Each row comes from the steps of one walk. Every step used is in the known rows, and no mark comes twice. Write the walk behind each row, first mark first.
In the rows, zero is written as 128.
Known rows
mafo molona: [118 138 108 169  85 146 112 147 142 140 104 127 143  93 116 121 132 156
 140 103 120  66 200 123 135 126  72 133 127 177 143 106  99 131 129 103
  95 149 156 123  69 112 100]
molona giku: [154 135 109 132 139 137 167 124 141  99 125 124 148 161 120 127 142 142
 150  98 156 124 139 119 147 133 130 197  91 160 163 105 130 111 137 162
  94 131 149 131 102 175  84]
mafo molona zuzun futez: [125 129  78 191 121 129 109 193 123 127  98 111 149 105 110 101 132 187
 105 137 107  42 191 105 166 118  87 120  77 164 178 118 101  90 125 100
 107 135 128 122  68 106 111]
mopo tegun gero: [109  74  81  92  83  75 141  80 152 150  88 135 148  77 140 130 113 127
 153 118 133  98  89 197 127 108 108 119 172  96 119  81 156 103 122 142
  83 163 167 133 179 118  88]
fuset gero tegun: [110 124 108  97 142  78 107  96 158 145 119 130 118  79 129 142 127  74
 115  78 152 139 113 165 118 128 103 127 152 135  74 130 127 118 139 103
  77 162  91 171 106 129 199]
mige nito giku: [119 137 161 101 108 147 108 142 123  93 102 164  99 131  96 144 107  80
 149 187 173 149 111 135 117 121 164 127 138 144 137 126 122 211 130 149
 186 157 165 156 124 138 127]
nito giku molona zuzun: [133 135 153 152 167 198 173 133  68 120 146 182 112 160  75  87 137 176
  96 145 108 140 150  81 124 138 153 132 142 150 143 131 109 107 144 110
 147  81 162 103 156 119 142]
zuzun futez giku: [131 198  81 180 100 126 160 177 125  67 155  88 118 116 147  83 100 103
 126 172 156 134 131 116 134 121 132 111 147 161 138 155 110  69 104 112
 132 135 122 131 109 111 151]
mige nito giku fuset gero: [118 132 168  92 113 129  96 120 122 112 109 148 101 142  91 177  85  77
 129 167 154 166  93 143  92 103 154 110 136 128 106 145 124 226 143 153
 204 137 148 173 143 138 117]
futez zuzun nito giku fuset: [149 141 200 128 138 150 128 156  90 167 150 138 102 178 143 126 122 101
 117 126  82 159 114 127  91 173 215  97 139 182 137 192 158 147 136 107
 157  96 127 123  99 136 151]
tegun sotu tulas: [104 174 167 128 108 140 118  79 127 137 132 151 125 153 149 166 184  62
 200 115 141 144 114 139 171 194 171 170 158  94  97  42 115 146 105 144
 142 109 113  96 125 147 116]
giku fuset: [141 132 161 111 114  98 108 103 130 146 123 112 117 176 177 207 137 137
 121 154 109 159 125 150 107 119 115 107 159 129  86 117 126 154 141 133
 137  88 148 115 124 160  86]
tegun gero fuset giku: [119 146 130  95 140 109 136 111 173 109 133 128 124  77 115 149 124 170
 121 120 125 112 105 186 109 114 144 163 132  85 128 101 122 163  72 127
 121 191 115 132 132  65 126]
mopo tegun gero fuset: [103  77  75  78 114  69 123  96 153 136 104 133 149  72 129 140 106 151
 163 129 108  95  98 193 128 101 104 135 154  80 109  90 150  99 144 154
  87 160 147 142 179  98  83]
mafo molona zuzun: [134  99  87 172 127 143 103 165 122 129  87 134 142 108 106 111 150 189
 123 120  96  45 192 105 169 134  78 126  89 152 169 102 103 108 127 109
  89 132 145 112  63 120  99]
dere mopo tegun sotu: [144  99 122  66 112  81 149  72 155 190 128 116 137 125 200 153  94 136
 179 104 175 155  83 145 173 103  99 131 133 104 126  69 176 138 142 151
  98 107 157  85 189 153 104]
dere mopo tegun: [148  83 115  75 100  80 151  77 145 175 123 106 138 118 213 140  80 153
 167 122 156 152  94 144 149  85  84 120 132 130 134  93 174 136 132 156
  83 120 162  98 182 154  97]
fuset giku nito: [122 143 158 173  98 158 130 157 161  98 164  91 120  86 154 128 154  79
 125 115 170 158 101 115  95 138 136 110 110 120  93 152 148 172  87 132
 166 161 103  78  90 120 190]
zuzun nito giku: [130 134 192 104 113 136 138 155 109 160 140 163 100 131 118 123 142  72
 155 139 105 153 159 144  94 155 181 125 108 185 137 174 157 119 118 110
 179 129 135 163  93 134 138]
futez zuzun nito giku: [147 145 187 136 135 154 135 163  94 156 147 151 101 161 139 105 128  94
 130 123  92 153 122 129 100 183 218 108 139 185 143 187 160 138 126 106
 142 115 128 124  89 130 169]
fuset gero: [114 154 108 121 114  91 127  92 160 133 126 148 113 105 131 153 136  80
 131  87 129 160 125 182 102 136 111 125 141 114  65 147 138 144 102 135
  91 167 118 173 106 121 172]
tegun mopo: [129 118 119  94 147 119 114 125 167 133  77 134 128 164 151 145 148 143
 147 120 185 192 124 138 178 124 143 146 155  88 142 144 134 135 137 143
 121 138 177 114 118 162 140]
giku molona zuzun: [116 119 135 176 151 177 127 142 114 129 114 146 143 161 112  77 175 187
  74 155 115  96 160  97 141 134 129 128 138 107 138 124  93 108 137 104
  84 117 133 113 171 116 154]
dere mopo tegun sotu tulas: [133  97 132  73 103  92 146  57 136 184 134 109 143 131 204 149  92 125
 191 103 161 154  78 139 167 107 106 135 135 106 128  61 169 144 132 162
 109 101 138  88 197 155  89]
gero fuset giku nito: [114 152 136 134 166 134  90 175 151  79 182  99 126  91 136 153 143 138
 149 152 106 146 128 117 101 122 123 154  90  91  80 157 128 153 136 158
 152 154  82 107  89  88 159]
gero tosik: [143 180  93 117  92  73 122 120 131 175 145 146 147 142 193 139 167 117
 134 149 113 112 204 122 161 177  92 139 153 133 181  93 168 151  81 122
 120 173 101 142  91 128 158]
giku fuset gero tegun: [128 117 145  87 139  70  95  83 142 163 127 102 121 142 154 208 110 110
  94 105 120 158 102 159  96 105  99 102 158 123  58 131 125 147 162 113
 123 100 104 152 132 151 128]
mige nito: [110 132 149 109  86 121  76 142 162 100  79 138 116 124 132 149 132  74
 151 194 181 128 117 156 128 121 143 125 139 123 128 118 119 218 119 151
 143 188 149 164 121 142 128]
mige nito giku molona: [104 143 173 122 109 178 111 142 118 104 108 161 114 135  76 118 103  99
 119 182 172 138 123 115 103 111 159 124 146 139 135 137 100 208 145 134
 182 152 158 159 162 121 137]
sotu tulas: [102 150 159 151  72 147 120  74  88 111 125 125 139 150 176 136 160  81
 190 145  93 128 132 128 116 160 143 146 156 147 119  88 107 148  76 163
 123 126 106 121 117 159  93]
futez giku molona: [134 145 103 183 121 211 165 117 104  72 159 132 120 123 100  51 125 129
 129 124 134 121 144  81 118 141 107 126 189 127 126 138  80  99 125 111
  89 116 150 108 160 115 131]
mige nito giku fuset gero tosik: [122 144 157  87 108 114  96 122 120 131 121 152 110 147  99 175  85  80
 121 168 147 157 113 133 101 113 141 112 134 125 128 140 136 232 133 151
 214 147 126 180 143 134 124]
gero fuset giku molona zuzun nito: [107 138 138 143 185 131  98 186 125 105 180  90 129 110  99 116 146 167
 125 160  98 110 148 107 112 104 133 170  72  90  93 150 123 130 149 130
 142 147  85 124 119  72 160]

Write each row's walk
[131 136 145 106 119  80 108  80 144 154 129 114 115 158 155 212 117 114
 105 111 103 173 110 172  86 110 104 103 152 111  51 145 131 166 134 138
 136 105 120 153 135 144 113] | giku fuset gero
[137 120  76 193 128 139 112 183 108 112 111  97 145 115 103 103 112 189
 101 132  95  47 178  88 159 110  79 104  85 156 175 128  94  89 134 103
 121 106 126 116  81 109  90] | mafo molona zuzun futez giku fuset
[140 114 107 177 143 205 152 142  93  80 148 134 122 131  89  36 140 134
 120 135 110 104 144  71 129 148 125 113 150 116 151 155  92  82 123 109
  97 109 130 119 156 114 132] | futez giku molona zuzun nito
[ 88  97 101 115  92  92 117  81 120 152 121 124 149 111 149 146 147  72
 214 118 136 116  93 154 164 147 123 145 161  78  79  48 155  97 163 162
 115 110 141 105 169 148  88] | mopo tegun sotu tulas
[114 142 205 127 116 166 141 156 102 170 148 162 116 138  98  95 140  92
 125 134 106 141 170 122  81 143 179 125 118 179 134 182 140 117 133  93
 179 124 130 165 133 116 146] | zuzun nito giku molona
[135 129  92 170 106 158 136 149 139 124 112 116 168 114  85 109 115 172
 136  67 134  56 198 102 144 115  74 174  81 189 178 103  99 115 151 126
  95 139 149 129  73 135  62] | mafo molona giku
[152 105 117  93 174 101 139  99 146 132 119  98 157 180 107 169  98 144
 108  56 163 155 105 118 134  95 119 177  94 127 135 137 128 120 185 154
 125  97 116 151 137 186  83] | molona giku fuset gero tegun mopo
[125  87 124  68 172  99  90 130 155 142  77 113 134 119 150 129 140 126
 127 120 203 148 116 114 187 122 124 144 171 133 148 108 117  97 181  94
  88 130 136 112 110 171 170] | gero tegun mopo
[127 107 140  76 150  72  88  85 147 169 113  98 126 152 151 205 108 118
  93  95 138 175  94 152 109  96 104 106 159 105  70 146 125 145 171 120
 132  98 108 151 141 156 132] | giku fuset gero tegun mopo
[104  94  89 105 109  78 122 104 146 155 116 133 136 103 142 150 146  89
 195 119 156 121  99 167 172 140 118 141 160  76  76  57 163  89 179 148
 101 118 167 103 157 142 108] | mopo tegun sotu
[143 120  89 183 149 208 159 128  91  66 145 136 119 131  91  43 139 151
 120 135 116 107 136  67 141 147 114 117 167 108 147 137  84  84 122 116
  82 104 141 100 157 119 130] | futez giku molona zuzun
[149 127  83 175 160 138 128 191 110  62 120 118 122 137 141  85 151 147
 101 182 109 116 119  93 169 150 141  89  90 113 174 161 119  65 101 130
 125 115 100 109 102 129 154] | molona zuzun futez giku nito
[108 155 151 193 108 160 156 145 134 119 173  73 123 108 116  91 145 120
 103 119 185 126 127 105  98 102 129 148 133 123  85 118 123 162 109 103
 132 153 131  85 140  96 187] | fuset giku molona
[151  83 152 108 176 109 118 152  91 147 114 158 103 162 107 136 158 129
 114 145  65 131 127 132 133 150 165 105  70 125 143 166 157 106 120 127
 158 101 113 152 101 144 134] | molona zuzun nito giku fuset gero
[135 154 124  99 113  58 103  79 136 183 145 117 133 164 169 209 120 115
  95 109  93 158 138 156  97 124  88 103 150 106  85 138 150 174 122 132
 146 119  92 165 133 137 124] | giku fuset gero tosik
[107 148 126 191 145 164 130 171 113 127 125 120 153 157 117  65 157 184
  54 170 127  92 159  94 140 116 135 121 125 118 142 142  92  90 138  93
 102 119 113 122 175  98 167] | giku molona zuzun futez
[146 138 110 162 113 209 137 128 131  50 148 146 114 102 138  90 134  87
 151 121 120 157 116  87 113 178 120  86 170 124 135 173 105 108 101 142
 125 121 121 102 112 137 136] | futez giku nito
[121 160 164 150 139 198 177 119  83 126 156 175 112 149  83  96 123 152
 107 134 125 155 153  92 100 132 151 137 164 167 122 134 103 119 147 106
 152  91 166 111 156 115 144] | nito giku molona
[153  87 151 117 169 125 125 168  92 130 106 168 102 157 113 112 177 133
 131 167  77 118 143 121 152 164 173 115  72 136 167 149 155  94 111 125
 144 113 129 134  89 147 139] | molona zuzun nito giku
[148 134 132 143 131 177 143 140 157  92 129 141 166 152 131 126 143 126
 128  84 146 142 131 100 125 155 134 160  84 152 169 155 123 121 140 168
 127 131 110 126 109 173 101] | molona giku nito
[155 130  72 168 162 117 140 183 103  68 119 113 114 144 136  85 146 154
 111 189 112 104 122 105 181 139 140 108  97 119 171 139 121  58 102 126
 111 115 120 112  96 134 146] | molona zuzun futez giku
[128 131 106 180 102 189 121 159 154 121 114 127 177 105  92 108 116 160
 122  56 127  68 191  87 128 131  78 150  74 186 183 136  95 120 152 129
 117 139 120 130  79 132  76] | mafo molona giku nito
[131  96 120 163 128 150 109 180 104 148 100 144 133 110  83 100 141 167
 125 115  80  49 198 104 147 138 105 117  66 174 184 135 118 104 133  98
 131 123 136 134  63 115 101] | mafo molona zuzun nito giku
[152 129 122 116 147 107 150  95 139 123 137 107 148 182 114 176 107 141
 116  69 135 148 114 136 113 108 115 174  89 140 121 132 130 132 159 165
 125 106 121 155 131 175  70] | molona giku fuset gero
[ 98  78  87  96 113  91 119 109 160 130 123 117 156  53 130 136 104 139
 151 116 118 105  81 175 109  98 109 121 139  69 105 114 156 114 138 155
 115 165 123 127 179  91 104] | mopo tegun gero fuset giku nito
[146  85 113  50 117  75 150  65 160 175 119 116 146 103 193 146  63 183
 155 113 140 136  84 163 140  76  93 130 132 104 148  89 165 144 118 154
  88 137 144 113 206 122  85] | dere mopo tegun gero fuset
[110 151 136 109 141 130 142 112 168 117 136 128 136  81 101 129 121 181
 100 118 126 103 111 170  99 105 142 165 137  82 126 108 105 163  79 118
 119 186 111 133 162  52 131] | tegun gero fuset giku molona
[129 131 202  94 119 118 127 135 108 177 147 150 100 145 114 155 120  69
 129 120  90 168 141 154  71 136 169 105 108 170 106 192 160 135 132 115
 201 108 117 180 113 132 127] | zuzun nito giku fuset gero
[157  81 161 112 174 118 119 161  85 141 108 157 102 171 119 133 168 140
 121 167  70 123 135 122 145 153 170 107  72 131 159 155 152 101 122 128
 157  93 127 134 102 153 122] | molona zuzun nito giku fuset
[123 197  99 186  97 156 142 188 137  62 159  97 130 108 156  83 102  91
 111 163 149 148 124 102 117 136 135  86 140 153 142 190 107  73 103 117
 155 134  93 130 114 108 162] | zuzun futez giku nito
[116 145 141  99 137 129 125 116 183 106 134 134 132  71 118 148 125 159
 111 114 120 121 101 174  98 124 145 145 127  79 132 128 118 168  70 131
 138 192  97 129 136  64 134] | tegun gero fuset giku nito
[140 141 167  87 168 122 147  88  96 152 156 158  93 149  94 189 101 111
 121  98 123 190  98 128 110 131 146 123 155 144  83 120 131 134 169 114
 185  60 138 122 133 145 129] | nito giku fuset gero tegun sotu
[127 154 147 164 164 188 174 153  68 116 152 164 118 159  79  80 123 174
  84 158 115 139 147  79 123 126 163 127 132 156 146 144 107  94 144 104
 161  81 150 109 157 109 154] | nito giku molona zuzun futez
[154  92 103  54  91  64 161  57 156 204 121 117 156 108 212 138  71 167
 142 105 151 130 100 154 151  92  82 119 142 111 179  79 183 153  95 142
  94 148 137 116 205 130  95] | dere mopo tegun gero tosik
[152 126  74 161 166 103 130 167 102  82 125 104 114 151 129 108 130 149
  94 168 101 118 111 114 162 126 131  95  93 105 145 153 124  71 110 128
 124 106 104 128 112 128 143] | molona zuzun futez giku fuset gero
[114 145 132 206 131 149 155 175 120 109 166  63 129 118 110  74 147 143
  79 142 175 108 120  94 122  95 141 137  99 113 110 128 124 133 105  99
 139 144 112  83 141  90 196] | fuset giku molona zuzun futez
[ 97 138 125  95 142  88 103  77 150 154 127 134 123  90 120 150 138  47
 141  62 155 141  97 156 136 153 123 144 154 109  67  96 119 124 140 109
  99 146  70 159 121 131 187] | fuset gero tegun sotu tulas
